What can hang from each mark
D: P Q
P: D J
H: L
R: W
V: P
Q: K L W
J: P
W: Q R
Z: K V
L: Q
K: Z

Every row comes from one small tree of marks. Brackets hold a mark, then the marks that hang from it, in alphabetical order. Every link used is in the known rows. Which tree was each row made from?
In the rows, 128 means zero.
Known rows
[R [W [Q [K [Z [V [P D]]]] L]]]: [ 79  98 151 133 138 109 160 122 123 118 134 135 100 127 120 137 139  80
 146 179  79 140 116 151]
[L [Q [K [Z V]]]]: [117 161 128  95 119 106 155  91 142 137 157 159 151 138 117  80 133 118
 123  99 139 127 117 104]
[D P [Q K]]: [110 132  92 147 142 175 124 110 131 135  85 146 151  94 156  68 107 172
  74 157 130 158 183  42]
[L Q]: [155 178 103 135 130 128 102 115 138 147 139 129 164 171 139  79 162 127
 126 127 132 137  74  93]
[P [D [Q [K Z] L [W R]]] J]: [128  92 143  84  98 161 111 140 128 100 157 116  84  83  92 169  95 118
 124  76 175 116 175 219]
[H [L [Q [K [Z [V P]]] [W R]]]]: [ 94 134 137 115 125  73 189 135 102 135 153 143 161 152 154 124 125 128
 164 100 118 113 107 106]
[R W]: [170 153 129 152 127 105 118 138 133 167 119 116 142 155 123  94 159 100
 150 176 128 176 106  96]
[L [Q W]]: [163 156 128 147 122 119 116  94 108 116 132 126 170 193 130  87 152 155
 143 109 144 112 119 116]
[K [Z V]]: [181 153 115 105 143  97 163 148 165 160 126 155 109 131  88  80 151 110
 121 147 136 169 102 105]
[H L]: [157 132 105 145 114 129 104 177 150 183 132 113 162 140 154 110 158 132
 156 164 170 183  47  99]
[D [P J] [Q L [W R]]]: [142 118  74 138 146 175 122 156 120  70 127  97  82 136 133 108 140 159
  96 133 166 132 187 129]
[H [L [Q [K Z] [W R]]]]: [104 123 142  96 109  95 161 115 129 125 167 145 169 160 168 120 107 138
 160  98 166 122  96 129]
[V [P J]]: [234 193 100 166 143 118  97 153 131 168 118 112 136 127 139 152 160  89
 124 148 103 107  51 101]
[R [W [Q [K Z]]]]: [121 128 155 116 156 100 129  91 150 125 119 156 127 153 159 114 103  96
 131 174 106 153  95 111]
[J [P [D [Q K L [W R]]]]]: [ 68  67 141 119 144 130 105 140 115  91 102  86  96 144 146 193 121 173
 108 134 135 100 173 140]
[P [D [Q K W]] J]: [167  90 148 122 100 170  61 131  97 138 120 110 125  87  80 137 112 138
 121  74 174 137 178 172]
[Z K [V [P D]]]: [177 113  91 162 131 107 152 198 138 169  75 115 122  62  86  97 189 120
 118 152  75 189 154 117]
[J [P [D Q]]]: [140 104 120 110 166 120  77 149 121 143  62 110  97 138 114 133 153 154
  83 158 141 156  94  89]
[Q K L W]: [109 103 151 181  79 162 135 101 124 104 160 104 172 145 156 179 118 171
 173 126 170  76 178 167]
[D Q]: [144 170 104 140 136 158  88 142 123 158  85 131 129 134 129  87 127 154
 117 145 133 181 103  75]
[J [P [D [Q [K Z] L]]]]: [ 95  91 138  84 132 120 124 122 137 111  96 130  90 116 121 175 126 153
 102 144 170 118 108 133]

Which tree is each row?
[ 90 133 106 117 183 120 137 157 176  88 174 121  66 136 181 180 105  79
 112 146  59  92  91 153]  [W [Q [K [Z [V [P J]]]] L] R]
[166 129 157 108 108  95 157  90  91 123 152 145 145 118  78 125 141 106
 134  64 138  81 141 158]  [L [Q [K [Z [V [P D J]]]] W]]
[119 149 150  97 131  97 161  74 135  95 158 157 159 162 154 119  90 134
 126  86 122  81 153 130]  [L [Q [K Z] [W R]]]
[112 159 146 118 150  74 192  95 106 105 144 150 149 158 139 118 106 122
 133  89  76  75 160 109]  [L [Q [K [Z [V P]]] [W R]]]
[102 141 142 137 129 122 123  94 124 104 157 115 174 173 173 120 104 147
 132  92 111  87 170 118]  [L [Q K [W R]]]
[129 169 133  97 112 114 143  74 150 133 153 167 169 138 144 103 115 120
 121 105 146 109  92 108]  [L [Q [K Z]]]
[126 112 161 135  79 133 178  81 139  94 161 141 151 136 138 176 102 157
 167 117 185  70 158 185]  [Q [K Z] L W]
[180 107 122 109 137 155  62 169 112 133 118  95  92 107  84 118 122 117
 106  93 143 159 162 170]  [P [D [Q [W R]]] J]
[ 75 107 143 122 139 115 154 117 147 108 151 132  95 159 132 121 134  98
 153 172 121 158 116 143]  [R [W [Q [K [Z V]] L]]]
[ 88  76 154 114  86 162 150 127 100 117 126 136 111  93  65 123 115 160
 142  98 169 143 200 181]  [P [D [Q [K [Z V]] L W]]]
[143 141 114 153 101 170  88 150 104 150 126 108 125  70 117 179 132 108
 127 119 125 109 105 152]  [V [P [D [Q K L]] J]]
[160 155 122 107 146 107 164 157 109 167  80 166 101  92  68  85 140 108
 110 138  95 173 105  99]  [K [Z [V [P [D Q]]]]]
[139 147 160 110 103 104 159  53 117 109 145 166 176 158 134 108 110 150
 143  84 157  81 136 129]  [L [Q [K Z] W]]
[124 143 142 136 105 136 163 117  85 107 125 135  98 116  98 160 116 148
 161  88 160  95 156 152]  [D [Q [K [Z [V [P J]]]] L W]]
[150 132 117 145 130 146  98 172  98 176 111 108 113  74  76 126 147 101
 111 110  95 154 141 110]  [Z [V [P [D [Q K]] J]]]
[ 48 113 110 149 171 165  89 148 188  86 168 101 113 161 225 168  90 123
 117 168  67 110 113 140]  [W [Q K L] R]
[125 103 118 121  82 196  55 154 129 143 152  96 106  70  94 157 132 115
 124 100 180 147 132 186]  [P [D [Q K L]] J]
[ 64 118 120 110 168 138 126 128 200  77 167 135  98 149 209 164  74 110
 112 162  82 104  97 152]  [W [Q [K Z] L] R]
[177 154  82 175 142  97 162 186 141 165  75 120 123  89 115  97 184 133
 129 161  76 178 130  87]  [Z K [V P]]
[ 78 110 138 162 130 141 105 112 142 110 145 109 129 169 178 144 128 111
 155 184 116 143 106 137]  [R [W [Q K L]]]
[115  71 155 123 147 120  94 116  97 122  67 110 123 138 123 159 124 183
 100 129 148 113 162 111]  [J [P [D [Q K W]]]]
[167 134 110 166 144 118 133 180 115 182 108 113 136 105  88 104 179 102
 121 158  68 159 122  96]  [Z [V [P D]]]
[115 142 136 133 104 146 150 120 110 142 105 157 136  75 126 159 105 124
 128 142 108 112 108 136]  [V [P [D [Q [K Z] L]]]]
